In the rows, zero is written as 128.
Known rows, with every step that occurs
lugu-gane-fudusu: [139 137 184 141 113 116 114 112 136 160 115 115 143 155 149 141 119 150
 142 120  85 163 169 123 160 132 137 149 158 157 152 118 148 105 129  91
 119 124 137 127 140 146]
kilagef-vevuki: [112 129 181 148 112 100 144 126 138 158 100 126 149 121 120  93 102 184
 137 118  89 156 146 121 120 135 151 137 160 115 144 125 126 118 126 130
 148 129 132 105 130  99]
naru-rasug-dunis: [127 122 190 117 134 107 152 126 136 151 157 120 133 181 156 120 115 132
 138 116  92 103 111 123  99 101 146 133 171 127 143 125 127 152 140 114
 115 139 110 147 146 180]
lugu-tono-pefuzi-ruri-fufeb-zuzif: [ 85 147 128 136  71 120 144 140 126 166 157 131 182  87 123 158 135 125
 135 118 124 115 144  90 167  66 155 137 157  85  65 129 138 117 174 113
 145 160  61 127 161 162]
vevuki-kilagef-ruri-pefuzi: [128 111 190 145 135  99 149 131 138 148 130 131 116  97 110 104 141 248
 133 120  84 115 170 147 124 121 160 142 126 157 133 140 138 157 130 141
 105 156  61  92 131  91]
galud-ruri-dunis-vevuki: [ 99 137 151 128 159 108 151 111 134 167 103 118 122 138 115  80 117 109
 138 104 124 105 126 138 141 123 150 155 125 115 160 112 116 123 117 143
 135 128 102 112 133 175]
tono-lugu-gane: [116 111 167 147 121 125 145 108 132 166 153 113 133 147 162 168 149 170
 137  98 117 157 136 105 146 136 148 134 160 143 150 124 155 120 123  97
 146 100 101  97 151 162]
tono-pefuzi-ruri-galud: [121 137 137 126  78 113 157 118 128 170 165 133 135 128 117 139 142 169
 134 135 102 109 166 117 180  93 137 142 164  38 126 121 124 172 146 116
 129 143  71 132 144 167]
kilagef-rasug-dunis: [122 115 168 136  76  91 141 125 139 151 152 128 141 141 131 116  91 170
 137 100  63 139  97 128 112 107 140 149 183  98 145 120 137 165 140 120
 107 141 145 141 134 168]
zuzif-fufeb-ruri: [101 104 143 140 131 116 104 124 138 166 159 137 143 117 117 137 144 117
 130 152  91 112 125 149 167 121 142 140 130 139 140 121 104 139 124  99
 134 139 100 143 147 147]
pigo-rasug-dunis-vevuki-kilagef-ruri-fufeb: [132 123 177 137 109  93 152 139 125 139 133 121 140 120 108 105  76 211
 131 128  59  55 162 149 126  99 206 141 124 110 136 121  97 147 129 166
 112 162  27  54 133 153]
dunis-vevuki-kilagef: [131 139 189 132 125 102 161 118 144 166 117 103 131 110 126 102 106 176
 135 128 122 101 170 137 159 136 172 138 134 103 144 123 132 151 127 151
 143 133  94  92 144 142]
pefuzi-ruri-galud: [118 145 140 134  92 110 146 110 128 161 142 138 140 147 132 115 134 171
 131 127  97 106 149 125 147  95 123 144 130  71 139 129 117 161 131 111
 124 136  72 115 136 155]
fudusu-gane-lugu-tono-pefuzi-ruri: [ 94 126 106 121  58 109 152 138 123 178 156 127 148 134 147 166 150  79
 139 142 150  99 179  82 176  89 154 156 162  68  95 101 131 173 171 120
 160 158 103 194 140 147]
gane-lugu: [116 136 143 138 113 100 127 126 133 151 110 124 118 157 136 145 105 105
 142 132 122 141 165 127 124 118 167 137 157 140 136 116 135 149 129 117
 130 135 117 143 127 113]
gane-fudusu: [135 142 161 135 123 107 124 117 140 150  99 126 142 142 127 128 103 138
 140 129  87 148 160 140 149 116 137 146 156 135 146 112 136 148 137 103
 110 144 146 150 131 129]
ruri-dunis-vevuki: [118 143 164 136 159 118 160 115 140 165 130 123 145 131 128  89 118 123
 146 115 103 100 138 124 154 111 155 140 127  91 161 121 132 169 125 136
 145 118 121 116 129 153]
dunis-rasug-kilagef-ruri: [135 145 159 147 137 108 120 143 139 157  98 111 116 140 126  73  92 167
 137 120  84 115 148 139 119 100 169 152 105 193 143 122 157 132 129 161
 103 153 115  96 123  98]
naru-rasug-dunis-ruri: [117 127 194 109 143 110 145 123 131 161 137 103 127 197 141  99 120 128
 147 120  80  85 116 122 125  95 147 141 149 153 147 126 148 118 134 115
 130 149  87 122 142 202]
ruri-dunis-rasug-naru: [150 125 118 126 194 122 147 130 134 144 148 136 108 142 131  89 123 129
 152 113 101 103 131 112 144  78 128 136 153 153 160 138 143 108 119 123
 105 135 118 115 130 149]
vevuki-kilagef-rasug: [126 123 163 151  76  96 153 118 141 157 132 124 123  91 123 120 103 207
 136 113 111 132 141 147 137 132 143 152 179 106 134 126 136 162 132 128
 117 141 110 103 143 133]
fudusu-gane-lugu-tono-pefuzi-ruri-galud: [ 93 135  94 118  42 106 158 135 120 162 173 133 161 138 145 153 161 120
 135 138 125 104 203  83 185  83 144 150 150  55 110 113 121 187 160 111
 146 153  74 183 135 171]
fudusu-gane-lugu: [111 135 124 121 109 102 137 125 134 157 137 134 134 148 144 146 119  99
 140 134 125 133 174 112 125 117 168 145 135 131 139 110 117 173 134 105
 142 128 137 162 128 124]
vevuki-dunis: [131 132 186 139 108 106 164 123 135 155 152 129 138 130 127 111 141 174
 143 107 111 119 143 127 125 132 138 152 156 155 131 123 130 142 118 116
 128 145 107 134 146 120]
naru-rasug-dunis-vevuki-kilagef: [135 127 220 117 134  98 175 124 143 155 144  92 129 164 152  97 102 168
 138 124 110  66 143 130 128 119 167 129 155 106 150 125 117 171 138 143
 128 146  78 107 149 192]
pefuzi-ruri-fufeb-zuzif: [101 159 131 142 107 115 131 120 131 159 134 139 162 114 125 143 112 139
 136 121 118 116 124 118 126  79 152 135 121 109  98 132 107 128 151  95
 135 141  68  94 149 139]
dunis-vevuki-kilagef-rasug-naru: [143 116 170 133 115  90 157 126 149 157 100 113 114 114 119  69  90 204
 147 120 100 124 130 132 171 123 151 135 176 124 140 120 126 142 136 139
 115 151  90  92 140 178]
vevuki-dunis-ruri-fufeb-zuzif: [103 160 170 136 124 112 148 131 131 148 141 121 162 117 103 105 131 170
 151  97  98 116 148 118 141 100 158 143 112 208 108 135 133  89 119  94
 138 157  47  75 151 152]
zuzif-fufeb: [120 120 152 144 104 110 120 128 137 155 137 131 123 113 130 105 131 132
 137 137  75 123 132 130 149 131 138 135 129 165 138 129 125 134 124 120
 119 142 107 151 149 132]
kilagef-rasug-dunis-ruri: [113 118 172 130  89  95 133 123 134 159 130 112 135 156 116  94  94 164
 146 103  54 123 104 128 137 101 143 153 163 127 148 120 158 128 135 120
 125 150 121 115 130 192]
gane-lugu-tono-pefuzi-ruri-fufeb-zuzif: [ 79 149 109 142  61 109 133 149 123 156 141 126 166 117 127 183 121  92
 142 129 138 122 173  89 162  65 173 133 164  98  67 121 131 130 174 108
 146 168  47 141 149 143]
ruri-dunis-rasug-kilagef-vevuki: [124 148 156 162 158 117 151 143 140 144 121 117 129 128 132  63  94 169
 150  90  84 120 151 112 133  96 156 138 133 141 165 138 136 124 114 151
 127 134 153  96 118  95]
zuzif-fufeb-ruri-pefuzi: [101  93 150 132 156 115 114 133 141 150 174 142 138 114 106 130 159 133
 135 141  71 133 143 140 171 109 149 130 115 166 138 133 103 153 121  95
 123 136  77 152 142 137]
pigo-rasug-dunis-ruri-galud: [118 122 136 116 121 105 147 125 116 143 155 134 138 172 107 120 112 166
 141 116  52  86 146 134 156  76 164 140 131 112 149 127 126 104 110 120
 125 144  53  94 125 193]
dunis-rasug-naru: [154 124 135 113 163 111 135 132 137 149 123 123 110 149 124  88 103 127
 144 126 101 129 138 116 141  94 142 136 152 183 144 128 150  87 125 129
 111 135 107 116 137 147]
fudusu-gane-lugu-tono: [ 93 131 120 123  84 104 139 135 129 154 137 131 161 136 156 138 137  91
 135 123 131 128 176  96 133 108 159 149 132 141 118 114 138 150 144 114
 150 138 129 181 132 135]
kilagef-rasug-naru: [133 112 140 133 114  97 135 128 140 152 115 140 118 132 122  92 106 165
 146 110  85 162  99 124 141 106 126 139 190 149 130 120 135 127 138 111
 100 144 123 131 136 167]
zuzif-fufeb-ruri-dunis-vevuki: [ 97 111 149 145 167 122 126 121 142 169 160 131 153 120 118 105 145 105
 140 147  88  78 128 142 193 114 147 138 111 106 164 120  94 177 119 115
 146 133  93 129 136 168]
fudusu-gane-lugu-tono-pefuzi: [ 96 125 115 116  73 107 150 144 129 162 162 126 156 120 140 158 144  85
 139 132 132 130 196  87 165 103 170 147 169 107 105 107 145 162 158 120
 153 146 124 196 139 148]
kilagef-vevuki-dunis-ruri: [114 131 210 147 110  99 164 129 133 161  98 107 146 136 105  60 126 217
 154 106  84 126 157 117 144 141 143 154 146 170 143 124 134  88 108 125
 159 154  88  87 131 108]

Rows
[123 149 198 143 104 100 144 129 138 153 104 106 139  92 110  74  96 214
 129 128  76  93 182 145 132 129 185 144 107 136 141 127 125 158 130 158
 122 150  48  57 139 137]
dunis-vevuki-kilagef-ruri-fufeb
[ 85 152 126 128 123 104 119 124 130 147 111 133 142 107 104 124 103 129
 127  98 123 151 124 136 103 107 162 141 125 176 108 129 108  71 132 104
 116 142  73  93 152 163]
galud-ruri-fufeb-zuzif
[114 139 172 160 172 122 144 135 138 158 115 133 112 154 152  83 138 170
 148 105  93  84 112 138 110  89 144 143 131 165 144 128 126 180 137 134
  95 158 108 117 126 133]
naru-rasug-kilagef-ruri-dunis
[122 146 177 134 152 118 143 135 143 157 121 119 114 162 157 104 119 125
 144 108 113 123 125 126 123  99 155 131 139 174 129 126 130 154 136 125
 114 142 126 143 146 153]
naru-rasug-kilagef
[ 99 125 137 127 134 114 127 112 136 158 171 144 165 133 114 145 141 166
 124 135  97 128 156 149 155 101 143 142 134  86 149 128 111 158 120  93
 130 122  88 110 135 169]
fufeb-ruri-galud
[ 99 125 131 137  60 106 143 138 122 172 128 117 132 145 138 171 134  88
 142 140 145 109 171  97 174  89 152 147 185  75  94 108 148 146 165 132
 151 165  83 178 140 133]
gane-lugu-tono-pefuzi-ruri
[107 123 166 140 181 121 158 111 142 174 166 122 151 106 119 135 140 165
 135 132 138  57 150 154 181 112 163 144 135  50 159 125 102 175 123 128
 155 136  93  84 136 157]
fufeb-ruri-dunis-vevuki-kilagef
[131 119 174 149 126 121 131 107 135 155 124 107 141 164 161 171 129 169
 142 108  97 171 160 115 167 133 134 138 170 152 162 111 150 128 131  80
 126 118 118 119 142 158]
tono-lugu-gane-fudusu
[118 124 174 134  69  90 153 120 133 141 158 111 132 131 115  92 107 252
 138  97  48  98 149 138 156 104 136 147 156  94 159 141 142 143 120 122
 105 163  74  84 134 207]
vevuki-kilagef-rasug-dunis-ruri-galud
[ 99 125 139 132  76 106 140 146 128 157 134 116 142 128 131 161 129  91
 142 128 127 140 185 101 163 104 168 140 191 119 102 115 166 135 152 133
 143 155 105 179 140 134]
gane-lugu-tono-pefuzi
[133 140 129 136 164 124 151 120 134 152 155 126 126 128 129 103 115 117
 144 116 110  99 150 125 135  93 143 150 134 128 163 132 152 145 116 132
 127 116 121 108 129 125]
ruri-dunis-rasug
[ 97 118 136 141 180 127 134 112 135 169 180 148 154 124 124 158 153 128
 136 124 121  90 121 146 151  94 139 148 148  73 150 126 112 163 126  99
 140 129 129 126 133 147]
fufeb-ruri-dunis
[126 130 182 144  83  91 160 117 148 164 110 104 132 104 119  85  82 192
 139 123 111 127 151 143 159 137 162 149 159  99 146 116 131 178 132 145
 136 131  93  81 137 151]
dunis-vevuki-kilagef-rasug
[105 124 147 130  75 117 154 131 125 183 151 122 152 113 132 147 148 119
 135 129 131 100 143  99 180  90 135 152 175  59  91 114 154 135 165 136
 148 156  94 162 153 153]
lugu-tono-pefuzi-ruri
[122 127 209 154 100  95 171 129 138 152 120 123 154 123 120  80 123 221
 145 104  94 140 151 119 117 148 141 147 169 142 140 122 117 124 114 124
 144 145 110 111 136  89]
kilagef-vevuki-dunis
[ 91 163 145 128 135 118 121 127 132 155 120 122 160 115 104 114 109 137
 143 111  92 134 144 121 140  88 169 133 105 178 112 137 144  83 132  98
 141 141  67  71 145 163]
dunis-ruri-fufeb-zuzif
[124 128 151 128  97 115 152 122 131 186 149 125 124 125 120 153 134 129
 140 140 128 109 141 117 171 101 146 149 177  52 115 111 134 158 157 124
 143 147 101 146 149 142]
tono-pefuzi-ruri
[117 144 153 141 144 119 164 108 134 179 127 124 137 150 135  96 127 119
 146 126 118  68 126 118 164  97 139 147 126  50 152 116 116 181 137 135
 153 130  97 112 130 149]
pefuzi-ruri-dunis-vevuki
[118 116 176 138 143 102 135 130 137 150 116 138 130 125 109  95 136 197
 138 120  65 147 148 135 116 111 157 143 120 171 136 130 143 158 132 130
 108 139  77 113 121  96]
kilagef-ruri-pefuzi
[144 161 185 152 111 109 137 156 135 133 131 110 128 125 119  56 104 193
 142  95  65 106 168 129 108  98 167 156  99 236 132 130 139 136 115 150
  87 166  73  89 137 106]
vevuki-dunis-rasug-kilagef-ruri-fufeb
[155 114 141 147 181 111 151 132 132 146 129 133  95 115 121  79 129 230
 144 125 100  57 142 139 133  95 134 147 146 155 157 142 138 114 123 148
  86 167  72  67 126 119]
vevuki-kilagef-ruri-dunis-rasug-naru
[112 144 189 156 122 103 136 141 144 155  92 121 141 122 131  83  96 190
 141  96  82 153 140 117 125 123 164 129 142 137 136 129 125 115 127 139
 132 147 163 120 131 103]
rasug-kilagef-vevuki
[ 94 169 199 159 117 105 147 154 139 140 104 112 168 112 105  62 108 221
 157  71  71 134 145 106 138 104 173 132 108 220 109 141 117  68 119 112
 138 176  81  65 139 121]
rasug-kilagef-vevuki-dunis-ruri-fufeb-zuzif
[109 134 161 136 151 106 164 111 135 164 118 110 108 112 116  92 122 163
 134 103 144  74 147 148 147 134 153 154 129 100 156 124 109 120 115 155
 130 143  86  89 142 167]
galud-ruri-dunis-vevuki-kilagef
[107 118 155 115 146 102 139 123 132 148 118 128 107 130 104 106 133 134
 133  97 105 161 142 136 121 119 150 145 129 181 135 126 126 103 118 124
 112 133  85 141 138 145]
galud-ruri-pefuzi
[126 128 200 146 120  95 149 122 142 170  89 105 130 112 117  78 107 221
 131 142 105  89 164 151 140 141 174 149 122 116 146 118 133 156 133 163
 131 152  67  64 131 117]
dunis-vevuki-kilagef-ruri
[129 133 163 140 126 119 187 117 135 186 163 112 119 100 123 130 140 167
 146 134 140  42 164 120 205 103 155 147 165   4 137 119 117 193 148 151
 150 152  75 106 146 156]
tono-pefuzi-ruri-dunis-vevuki-kilagef
[130  95 103 135 198 126 113 133 135 150 177 144 119 132 119 104 146 112
 145 147  86  78 116 132 182  83 125 134 135 165 163 135 107 112 114 102
 108 148  88 133 137 166]
zuzif-fufeb-ruri-dunis-rasug-naru
[112 148 176 160 165 113 141 136 144 165  95 121 133 135 131  60 116 174
 147 105  80  88 125 133 143 103 167 143  98 129 155 120 131 182 133 161
 117 155 122 101 117 130]
rasug-kilagef-ruri-dunis-vevuki
[ 94 144 104 118  44 115 147 145 120 159 175 127 157 115 142 160 141  73
 137 132 123 108 199  77 168  77 166 150 146  88  90 112 121 172 167 114
 147 156  82 184 149 168]
fudusu-gane-lugu-tono-pefuzi-ruri-fufeb
[128 109 142 125 126 104 147 130 124 148 160 145 135 153 125 155 100 134
 136 119  85  95 120 133 122  91 171 139 165 100 132 116 116 127 128 130
 125 140 108 129 134 146]
pigo-rasug-dunis
[136 133 164 140 163 107 128 152 143 141 109 118 111 137 114  67 108 180
 142 108  62 138 168 129 124  85 177 141  91 222 146 133 156 146 125 157
  94 147  89 105 117  89]
dunis-rasug-kilagef-ruri-pefuzi
[124 139 230 155 122 102 178 146 145 146 111 112 132 157 146  61 121 203
 154  90  99 130 139 116 113 127 146 136 162 193 132 126 104 140 120 128
 126 160 109 124 141 109]
naru-rasug-kilagef-vevuki-dunis
[156 117 185 136 140  93 168 143 138 139 114 116 129 147 114  47 105 214
 154 109  87 137 152 104 131 122 134 140 174 195 149 127 125  73 109 132
 123 151  93  96 131 104]
kilagef-vevuki-dunis-rasug-naru
[129 121 216 139 116  87 151 129 140 162 117 103 139 133 127  86  99 237
 130 128  76  63 140 143 124 128 176 144 134  93 154 121 127 159 140 167
 120 167  85  82 131 144]
rasug-dunis-vevuki-kilagef-ruri
[ 93 152 193 152 107 101 156 138 133 144 110 116 181 110  94  74 114 219
 153  94  78 137 156 109 132 116 163 139 127 197 115 138 120  70 118 100
 154 156  53  51 139 119]
kilagef-vevuki-dunis-ruri-fufeb-zuzif
[146 142 188 155 126 102 145 149 138 150 113 111 119 144 123  65 116 200
 145 106  91 100 151 135 120 110 158 162 115 220 140 121 145 137 117 157
  99 169  94  99 129  87]
vevuki-dunis-rasug-kilagef-ruri
[110 157 160 122 121 121 126 126 129 153 127 114 136 123 109  98 113 125
 142 111  72 125 164 124 145  99 160 142 109 170 132 134 155 102 120 116
 134 134  82  96 145 174]
dunis-ruri-fufeb
[116 137 126 142 200 133 128 133 140 159 176 127 134 138 128 131 126 109
 140 112 118  84 136 139 160  71 159 147 118 125 157 130 128 152 119 123
 124 135 141 118 127 139]
fufeb-ruri-dunis-rasug-kilagef
